Each row comes from the steps of one path. Every step used is in the known rows, and no mark comes twice. Write the path behind each row, first mark first.
Known rows:
tigas, dipokiz: [ -8  -9 -21  22 -25  -4  -2  24   6  19 -29 -13  17 -32 -23   5 -18  31
 -16  34  20  -3   2  -9  10 -13 -11  17 -16 -14   1  28 -11  16   0  -1
   4   8 -27 -19  15]
diriz, tigas, fule, bugi: [ 16  -5  11   2   9  40   4  23  -2  54 -23 -70   9  20 -14  21  -3  12
 -50  10  11  29   9 -28  10  -7 -50   6 -27   5 -11  -2 -14 -30  42 -22
 -10  50   0 -44 -18]
gukig, zafuz: [ 13 -19  -1  33   8  11   6  11  -6  28 -18  24  32 -36 -26   1 -18  19
 -38  21  35  -6  38 -14  -2 -26  -9  -9 -15  10   8  25   0  16  -5  23
  17  14   3 -28  24]
tigas, vizu, bugi, dipokiz, zafuz, gukig: [-34  35   5  16 -16  -8  -9  15 -25 -10  -9 -12   6 -35  -7 -30  23 -11
  16 -10  10  41   8 -29  29 -16  39 -22  -6 -35   5 -58   9  22 -16   8
   0  36  27  56 -20]
bugi, dipokiz, tigas, fule: [ -4  19 -18  19 -15  -1 -13  21 -11   7  -1 -29  19 -23  -6  -9   5  23
 -25   1 -17  43  17   0  28  -7  -4  -8 -22   4 -13  19   2 -18  25  -5
   1  34   8  -9  29]
fule, tigas, diriz, bugi, vizu: [ 11  30  -5  -1  -6  -3  -3   1  20   9 -20   0  14 -30  21 -26 -15   2
 -92  26  13  -2  12 -22  -2 -21   1 -14 -44  -9  -4  -7  -9  26  45 -14
  14   1  -9 -31  11]
rukulas, gukig, malod: [-38 -51 -41  33  -7   5 -12  -9  -6  10 -32  10  34 -28 -15 -13 -56  33
 -28  20  37  12   0 -16 -11  -1  -7 -11 -25 -16 -14  -8  33   7  -7 -21
  23   9   2 -67  15]
dipokiz, bugi, diriz, tigas, vizu: [  9  28  27   7 -26   8 -30   9   0  10  -3  -7  -2 -11  -6 -17  48   7
   7  22  32  55  -2 -14  20 -24  -3  -4 -29  -5  16  19   0 -12  34  -4
 -59  43  10  12 -13]
diriz, tigas, dipokiz, zafuz, gukig: [ -5 -19  -8  -7 -31 -18 -12  30  -1  43 -39  -6   5 -27 -26 -36 -21  -5
  -9   0  32  14   2  -9 -13   0 -16  -8  -7 -44  13 -21   0  30 -31   7
  12  14  -3  15 -16]
kezed, fule: [  0 -18  -6  18  11  -2   9  21  -1  17 -29  -5  36 -33 -35  15  20   8
 -21  37  29 -14  13   3  20 -32   2   3 -19  22 -11  14 -21   1  26  21
  -8  -8 -17 -59  36]
kezed, fule, bugi: [  3  -1  -6  20  49  19  13   3   4  52 -32 -32  24   9 -42  30   8  -1
 -29  36  21 -14  -4  -7  33 -40 -25 -12 -24  27 -22   8 -26  -4  47  15
 -22  13 -13 -67  24]
diriz, bugi, dipokiz: [ 36  11 -37   3 -12  25 -14  -4  21 -26 -20 -16 -10 -42 -27  -5   8  18
 -45  20  21  14  25   2   9  -9 -11  17 -23  -6  16   9   8  -6  29 -18
  -5   8   6 -27  35]
diriz, tigas, dipokiz, bugi, vizu: [ -1   3 -19 -32 -47  11 -57  48  18  16 -17 -14   0 -27 -43 -14  31  16
 -35  40  17  39  -1  -3 -14 -13 -30 -21 -17 -29  12  31 -25  34   9 -24
 -16   8 -14   9   5]
pilu, zafuz, gukig, rukulas: [-21 -24  -5 -17  24 -30  29  14  -6  17 -25   9   3 -10   3   2  -7  13
 -20  23  55 -46  21 -18 -20 -15  12  -5  -9 -16   0 -43 -15  23  -9 -43
   6  11  -5 -14  21]
vizu, bugi, diriz: [ -2  22  13  34 -23  28  17   1 -21 -35   3  13  -6   9   3  -4  23  -6
  -7  32  11   2  41 -35  15 -18   9 -26 -12 -10  -2  -4  -6 -17   5  36
 -16  10  -6 -13  14]
pilu, zafuz, dipokiz: [ -4  -6   4  -4  18 -17   6  17   4   6 -12  -1  29 -24 -21 -13 -10  39
   4  17   3   9  -1  -7  38  -9  24  21 -20   7   4   1  -8  -6 -14 -18
  29  25 -20 -25  38]
malod, gukig, zafuz, dipokiz, bugi: [ 19  -7   1  -1  33 -12  18  15  15  60   9  22  21 -34 -25 -60  16  -3
 -36  23  14 -13  15 -21   6 -17   6 -42 -15  29   6 -29  -5  18  -4  24
  16  32  50   4  -5]
diriz, tigas, dipokiz: [  7 -21 -12   2 -49   7 -19  33   7  20 -39 -12   3 -17 -27  -3  -7  29
 -21  18  26  17  13 -10 -13  -1 -35  15 -12 -21  15  26 -17  13  -5  -7
  -6  19 -19 -27  -6]
diriz, tigas, vizu, bugi, dipokiz: [-11  19   5   2 -53  30 -44  23 -18 -34 -16  -9  -8 -14 -12  -6  48  22
  -4  -5   9  64  27 -32  13   0  -3   6 -15 -23  24 -16 -17  -1   9 -17
 -27  51  17   9 -30]
rukulas, gukig, zafuz: [ -5 -37 -19  42  -4   4 -21  15 -12  12 -42  27  52 -35 -14 -19 -51  23
 -40   5  35   8  24 -23 -20 -19  -7  -4 -20   2  -8  23  12   7 -14   9
  23  15  12 -37  26]
dipokiz, bugi, diriz, tigas, fule, kezed: [ 27  21  11  -4  -5  26  11  17   3  39   0 -75   4   7   2  -9  55   5
 -16  22  12  53   0 -18   1  10 -13 -17 -41  26  -5  38  -6 -32  78 -38
 -39  55  30  14   6]
malod, gukig, rukulas: [-26 -28 -37   8  27 -22  54  38 -16  34 -17  13   0 -16   8 -13   1   7
 -43  26  46 -53  16 -20 -30 -14 -15 -21 -13  18  -3 -54 -18  26  10   4
  -8  -6   9 -37  -6]
dipokiz, bugi, diriz, tigas, fule: [ 21  16  22  -3 -24  25 -10  19  -2  13  13 -50   2   2  -7  -7  53   4
 -26  24  12  50  16 -16  -1  -5  -8  -2 -28   7   0   9  -7 -36  45  -7
 -38  40  11  -3   5]
kezed, fule, bugi, diriz: [  9  21  12  36  47  24  -4  -6 -11  27 -20 -37   5  36 -20  22  19  -5
  -7  37  19   0  -9  -7  28 -32 -14 -23 -35  23 -12  30 -12  -5  44  27
 -51   4 -15 -49  25]
diriz, bugi, dipokiz, zafuz: [ 24  14 -45  13  -2  14 -18  11   6   1 -16 -15   1 -46 -47 -23  -4   9
 -40   8  11  39  15   9  20 -11   5  12 -28 -10  13 -13  15   3  12   8
   2  -3   7  -2  34]
bugi, diriz, tigas: [ 15  -1  11  24 -26  16  -4  16 -11  -9 -21   6  -9  -3   1  -5  10  11
 -10  12  36  19  23 -11  -5  -4 -19   2 -20  -5  19  35   1 -21   3  12
 -30   9  -7 -29  11]
diriz, tigas: [  3 -26  -3   7 -26  11   1  22   1   8 -33   9  11 -30 -23   1  -2  15
 -27  11  40  10  31 -12  -1 -11 -28   5  -7  -3  12  15  -8 -15   4  -3
  -4  15  -8 -48   5]
fule, tigas, dipokiz, zafuz, gukig: [ -8  16   2  33  -2 -24   4   1   0  58 -41  -5  22 -25 -11 -45 -37 -11
  -7   0  15  -1 -11 -14  19  -5  13 -25 -19 -26   5  -7  12  38   2  22
   3   7   8  13  -6]
dipokiz, tigas, diriz, bugi: [ 19   1 -18  -3 -18 -25  23  -5  21  36 -14  44  26 -19   3 -40 -25  -5
 -76  21  10  -9  47 -21  16 -35 -14 -15 -24 -20 -22 -32  -9  -8  25   5
  24  22  -3 -40  19]
gukig, zafuz, dipokiz, bugi, vizu: [ 14  25  -5 -28  18  -1 -23  26  15  25  11   4  20 -42 -43 -44  15   9
 -37  39  10  16  16  -5  15 -26  13 -39 -17   9  16  35  -8  31  -3  14
  23  15  11  26  14]
vizu, bugi, dipokiz: [ -7  19 -11  24 -31  35  -3  14  -7 -44  -8  -1   0 -17 -26   5  27  10
 -13  17   4  23  37 -23  19  -7   6 -14  -6 -12   4  -7 -11  -9   8   0
  -1  21  12  -9  17]
fule, bugi, dipokiz, tigas, vizu: [-10  44 -11  32  18   4 -31  -6  -6  37 -20 -18   5   4 -15 -10  -3  16
   7  -4  -6  55 -16  -9  56 -32 -22 -25 -24 -10 -10  23   4  -1  38 -13
 -39  48  16   2   4]
fule, tigas, dipokiz: [  5  14  -1  44 -20   3  -7   2   4  33 -38 -13  16 -17 -12 -11 -22  18
 -18  19  11   1 -10 -13  22  -5  -7   2 -26  -4   4  39  -5  22  34   4
 -15  14 -11 -32   5]
zafuz, dipokiz: [  4   3  -9   1   7 -10  26  19  13  15 -14  -6  20 -39 -21 -25 -17  18
  -8  21  14  -8   8  -8  45 -11  11  12  -5   4   8  16  -1 -20   7   9
  23  22 -12 -25   2]

Which path is each row?
[-14  26 -12   2  25   8 -12  23 -14  60  -5 -43  16  22  -2   6 -18   1
 -50  24 -18  23   2 -12  29 -33 -42 -51 -27   0 -33  13 -12  -1  32  -1
   6  23 -11 -27  21]	dipokiz, tigas, fule, bugi, vizu
[  6  11   8 -19  17 -11  -3  14  28  26   4   3  29 -27 -48 -21  22  25
   1  35   4  23   3  -7  45 -22  34   6 -13  11   0 -10 -12 -14  11 -25
  13  43   1 -10  39]	pilu, zafuz, dipokiz, bugi
[  1  16 -18  -3  -6 -28   6  12  21   7 -19  -2   7 -49  -2 -46 -17  -8
 -57  -1  28  14  19 -10  -5 -14  28  -1 -27 -36   0 -57  13  23   4 -17
  29  20  16  23  12]	tigas, diriz, bugi, dipokiz, zafuz, gukig
[ 33  21 -50  -6   2  12  -4  -9  11  27 -13 -56   5 -13   0 -28  12  12
 -46   1 -18  37  13  -2  20  10 -28 -16 -44  15 -13  18   7 -14  75 -42
  -5  42  31  -4  38]	diriz, bugi, dipokiz, tigas, fule, kezed
[-17 -10  -1  17   9 -22  36  18  -7  37 -25  12  26 -49 -20 -21 -31 -19
 -12   8  41 -11  11 -11  19 -27  17 -19   1 -22  -3 -27  19   3 -13  26
  23  -3   0  -6  16]	dipokiz, zafuz, gukig
[  6  16 -22 -13  22 -22  37  17   0  57  -6 -51  38 -11   7 -47  -7  16
  -6   3 -21  11  -2 -11  52   6  -9 -21 -24  25 -22  28  -1 -24  52 -18
  27  53  12  -8   9]	zafuz, dipokiz, tigas, fule, kezed
[ 16  17 -22   2 -18   1   3   9  25 -25 -19  -8   5 -41  -6 -15   5  27
 -68  19  17  20  23 -13   0 -11  12  26 -34 -15   5 -11  -2   4  32 -31
   9  26   4 -14  24]	tigas, diriz, bugi, dipokiz
[-11  19  -5   2  29  29   1  36 -10  40  -5 -80  17   4  -3  31  -8  15
 -57  38   1  20 -17 -15  23 -22 -29 -18 -32   5 -19  17 -11   2  36 -14
   7  16 -18 -21  13]	tigas, fule, bugi, vizu
[-29 -14 -25  -6  31 -33  45  30 -19  41 -22   9   6 -27 -19 -32 -28 -15
 -26  13  54 -36  21  -9  -8 -23  14 -25   3 -21  -1 -53   2  28  -4  12
  11   1  -3   6 -15]	dipokiz, zafuz, gukig, rukulas
[-28  22 -22 -12   2  -7  18  25 -26 -12  -6   1 -18  -8 -22 -33  14 -18
 -17   3  27  -2  43 -20 -14  -5  28 -41   6 -31   8 -70 -12  25  -8   3
   2  18  29  37 -23]	vizu, bugi, dipokiz, zafuz, gukig, rukulas
[-30 -13 -28  27  11  -6  -5 -14  -8  23 -12  -4  -3 -44 -33 -28 -21  12
  -7   2  32  25  -6   6   2   7  18 -28 -20 -31  12 -31  38  39 -31  -9
  23  12  24  12  10]	bugi, dipokiz, zafuz, gukig, malod
[  4  18   4  13  19  16 -54  19 -21  58 -29 -57  -5  51 -44  -8  14  -1
  -3  13  -4  53 -22   1   0  -8 -30 -17 -46  -2  -2  17 -22  26  17  42
 -55  11 -19  -6  -3]	kezed, fule, bugi, diriz, tigas, dipokiz, zafuz
[ -2  19 -24   5  -9 -11  -2  16  11   6  -8  -9  12 -45 -26 -33  -7  16
 -65   5   7  47  15  -8   5 -14  24  19 -35 -17  -2 -35   4   8  15   4
  20  18   7   8  21]	tigas, diriz, bugi, dipokiz, zafuz
[ 16  19  15  21 -11  36 -32   7  -4  25 -33 -42 -28  48 -13   3  -5  15
  -6  19  14  32 -11 -17   0   2 -51  -3 -32 -24  14  42 -10   7  14  -1
 -47  30 -14 -13 -12]	fule, bugi, diriz, tigas, dipokiz
[ -8 -19 -18   9 -33   0 -21  37  -6  42 -34 -12  14 -23 -47 -21 -17  18
 -18   1  13  40   4  -3  -4  -5 -24  11 -18 -26  11  -1 -10  21 -20  26
   1  13 -16  -1  -5]	diriz, tigas, dipokiz, zafuz
[ -9  11 -14  -5 -11   7  -7  33  10   9   3   2  18 -48 -37  -1  22   6
 -39  54  27  13   5  -2  15 -42  -2 -31 -12  -4  -3  20 -11  10  23  -4
  -7  -3  -6  -9  33]	dipokiz, bugi, vizu
[-26  -5  -4  22 -16 -37  28  14   0  30 -14  49  40 -25   4 -26 -24   8
 -41  16  11   5  32 -23  23 -35  -1 -21 -14 -13 -26  -6 -13 -13  14  12
  23  23  -5 -36  21]	dipokiz, tigas, diriz
[ -5   7   7 -16  18 -31  -3  19  -7  38   7 -26  40  -1  -2 -26  -8  35
  -7   5 -31  25  11 -10  51  -8  15   4 -29  11 -22 -19 -10 -22  -5 -11
  34  46  -7 -16  36]	pilu, zafuz, dipokiz, tigas, fule
[ -3  -7 -17  17  14   8  51  26  -3  45 -20 -76  35 -25   3  15   6  21
 -28  21  11  10  -7 -20  24  -1 -12   3 -35  30 -21  31  -4 -11  61 -36
  10  36   4 -14  26]	tigas, fule, kezed
[-17 -11 -13  16 -10 -30  12  23   0  40 -35  -7  17 -35 -24 -26 -33  -2
  -5  12  25  -5  -7 -10  10 -16   6  -8  -7 -34  -2 -17   8  34 -29  15
  22   2 -10  21   3]	tigas, dipokiz, zafuz, gukig
[  2  27  34  15  22  16 -43   2 -18  29 -31 -49  -2  42  -3  15  39   4
   5  15  22  37 -23 -14  22 -27 -26  -6 -47  17   2  21 -18   3  46   6
 -75  35  -5 -27 -20]	kezed, fule, bugi, diriz, tigas, vizu
[ 14  24   9  27  -8  15  10   0   7   5   6   5   1 -18 -22  -9  30  -1
  -5  45  24  17  12 -10  26 -28  13 -22 -17   3   1  29   6 -23  34  15
 -37  18   6  -7  31]	dipokiz, bugi, diriz
[-47  17  -8  18  -7  -2 -20 -25 -25   4   2 -14  -4 -21 -12 -36   9   2
   9  -1   9  42   3 -28  14   3  36 -37 -24 -49  10 -80  26  51 -29  -9
  15  36  36  49 -31]	tigas, vizu, bugi, dipokiz, zafuz, gukig, malod
[ -1  14  -3  21  30  13  18   5  -8  75 -11 -37  26  26 -12   4 -19  -3
 -40  13 -12  16  12 -22  43 -29 -39 -30 -22   4 -39   0  -6 -27  43   4
  -2  45   2 -38  10]	dipokiz, tigas, fule, bugi
[-21  25 -26   0  55  -1  15  21 -13  49 -25 -36 -21   4 -30 -21 -19 -13
 -18   2  35   3  -2  -4   3 -11   2 -31  -7 -21   2 -34   2  25  21 -17
 -14  21  24  26 -17]	fule, bugi, dipokiz, zafuz, gukig, rukulas
[  7  49  27   3  51  -5 -14 -11 -17  48  14 -50  11  69  13 -24  -8  18
   6   5 -47  44 -14 -16  54  -5  -2 -18 -45  12 -22  -2  -2 -29  14  -8
  -7  54  -3  -3  26]	pilu, zafuz, dipokiz, tigas, fule, bugi, diriz
[ -9  28  -4  -1   7 -40  -3  10  -6  37  -8  15  29 -29  -2 -54 -14  17
  15   2  -4  17  -1  -8  66 -29   7  -3 -13  -7  -1  12   5 -10   8  11
   8  38  -7  -6 -13]	zafuz, dipokiz, tigas, vizu
[-10  18 -30 -12 -28   3 -34  43  18  23  -3 -15   9 -39 -39  -5  20  19
 -30  61  13  19 -11  -5   9 -26  -8 -25 -18 -20  -5  32 -19  37  18 -15
  -7  -4 -20  15  23]	tigas, dipokiz, bugi, vizu
[  0   8 -22 -22 -14 -12   1  23  21   1 -12  -3  13 -40   7 -12  -9  12
 -92  41  22  -7  21 -17 -12 -29  -6  -1 -34 -19  -6 -14 -15  25  18 -17
  30  -5 -25 -25  23]	tigas, diriz, bugi, vizu
[ 18  46  31 -17 -13  -8 -35  12   8   7   7 -22  -5  -8  -7 -52  49  13
  26  14  14  57 -10 -11  35 -10  14   6 -25  -4  28  18   3 -16  35  -4
 -40  59  14  30 -34]	zafuz, dipokiz, bugi, diriz, tigas, vizu
[ -8  18   7  12 -51  23 -35  24 -32  -2 -10  -9 -14  30 -20 -30  16  -3
  -2   9  -9  52  25 -28  -9   4  -7 -21 -23 -36  11 -26 -15  14 -31  51
 -21  19 -10  27 -18]	vizu, bugi, diriz, tigas, dipokiz, zafuz
[ 19  34 -29   8 -14  -6 -41 -11  12   0 -15   5  -2 -30  -8 -37   7  16
 -23   1   2  36  12   3  33 -25 -10  -2 -28 -19   6   2  11   3  30 -12
 -24  26  10  -3  15]	diriz, bugi, dipokiz, tigas, vizu
[-14   9 -11  -1  42  19 -15  23  -3  35 -28 -39  18   4 -34  31  12  -1
 -41  46  17  -8 -11   1  20 -40 -24 -38 -31  16 -14  26 -30  25  33   5
 -22 -12 -28 -51  32]	kezed, fule, bugi, vizu
[-34 -30 -16  20  24 -17  26 -21  -8  55 -11   6  12 -40 -28 -26 -44  -5
 -14  15  43 -10   5 -11   1  -9   8 -42 -12 -31  -3 -51  35  34 -29   4
  37   3   9 -13   3]	dipokiz, zafuz, gukig, malod
[-24  62  11  42 -19  13 -33   2 -31   2 -11 -14  16 -21 -18 -31  20   0
  11 -18 -17  72   0 -27  53 -12  40 -21 -29  -6   5 -31   2  12  22  28
 -26  39  30  29 -22]	fule, tigas, vizu, bugi, dipokiz, zafuz
[ 13   7   7  12  -7  20  18  17 -15  21 -19 -77   2  11  24   1  26  17
 -12   3  15  43  -1 -20 -10  21 -26   1 -46  25   2  46   1 -23  54 -28
 -25  38   9  -3   9]	bugi, diriz, tigas, fule, kezed
[  9  12  15   7 -65  33 -33  14 -18 -31 -18  -8 -24  34  -3 -10  27   9
  -4  22   4  26  36 -36 -15  10 -23 -14 -18 -32  15   1 -23   8 -12  18
 -32  25 -11   2 -19]	vizu, bugi, diriz, tigas, dipokiz
[-31  -8 -31 -12   7 -38  20  36 -15  49 -26 -17  -2 -15 -19 -35 -28   1
 -19  20  39 -31   3  -8 -19 -12   7 -13  -7 -36   3 -35  -6  53 -15   2
  10   3 -12  28 -23]	tigas, dipokiz, zafuz, gukig, rukulas
[-25 -46   3  14  17 -16   6 -32   4  31 -16   9   9 -19 -10   8 -24  27
 -11  23  42 -18   8 -20  -3  -1   6 -20 -23 -27   0 -40  18  34 -34 -51
  32  15   2 -32  36]	pilu, zafuz, gukig, malod
[ -9  32  24  30   3   6 -14  -7 -21  14 -26 -12  34  -2  -1  -2  42  -6
  -7  14   3   1   8 -34  45 -30  19 -24 -32  20 -14 -22 -30  14  54  25
 -37  27   8 -35 -22]	kezed, fule, tigas, vizu, bugi
[-12   2 -13  11   0 -40 -46   9 -18  33 -30  35  59 -21   6 -83 -57  25
  -2 -19   1  36   4 -18  28 -24   6 -16 -23  -4  -3  18  20  10 -16  16
  26  48  18  -2 -15]	rukulas, gukig, zafuz, dipokiz, tigas, vizu
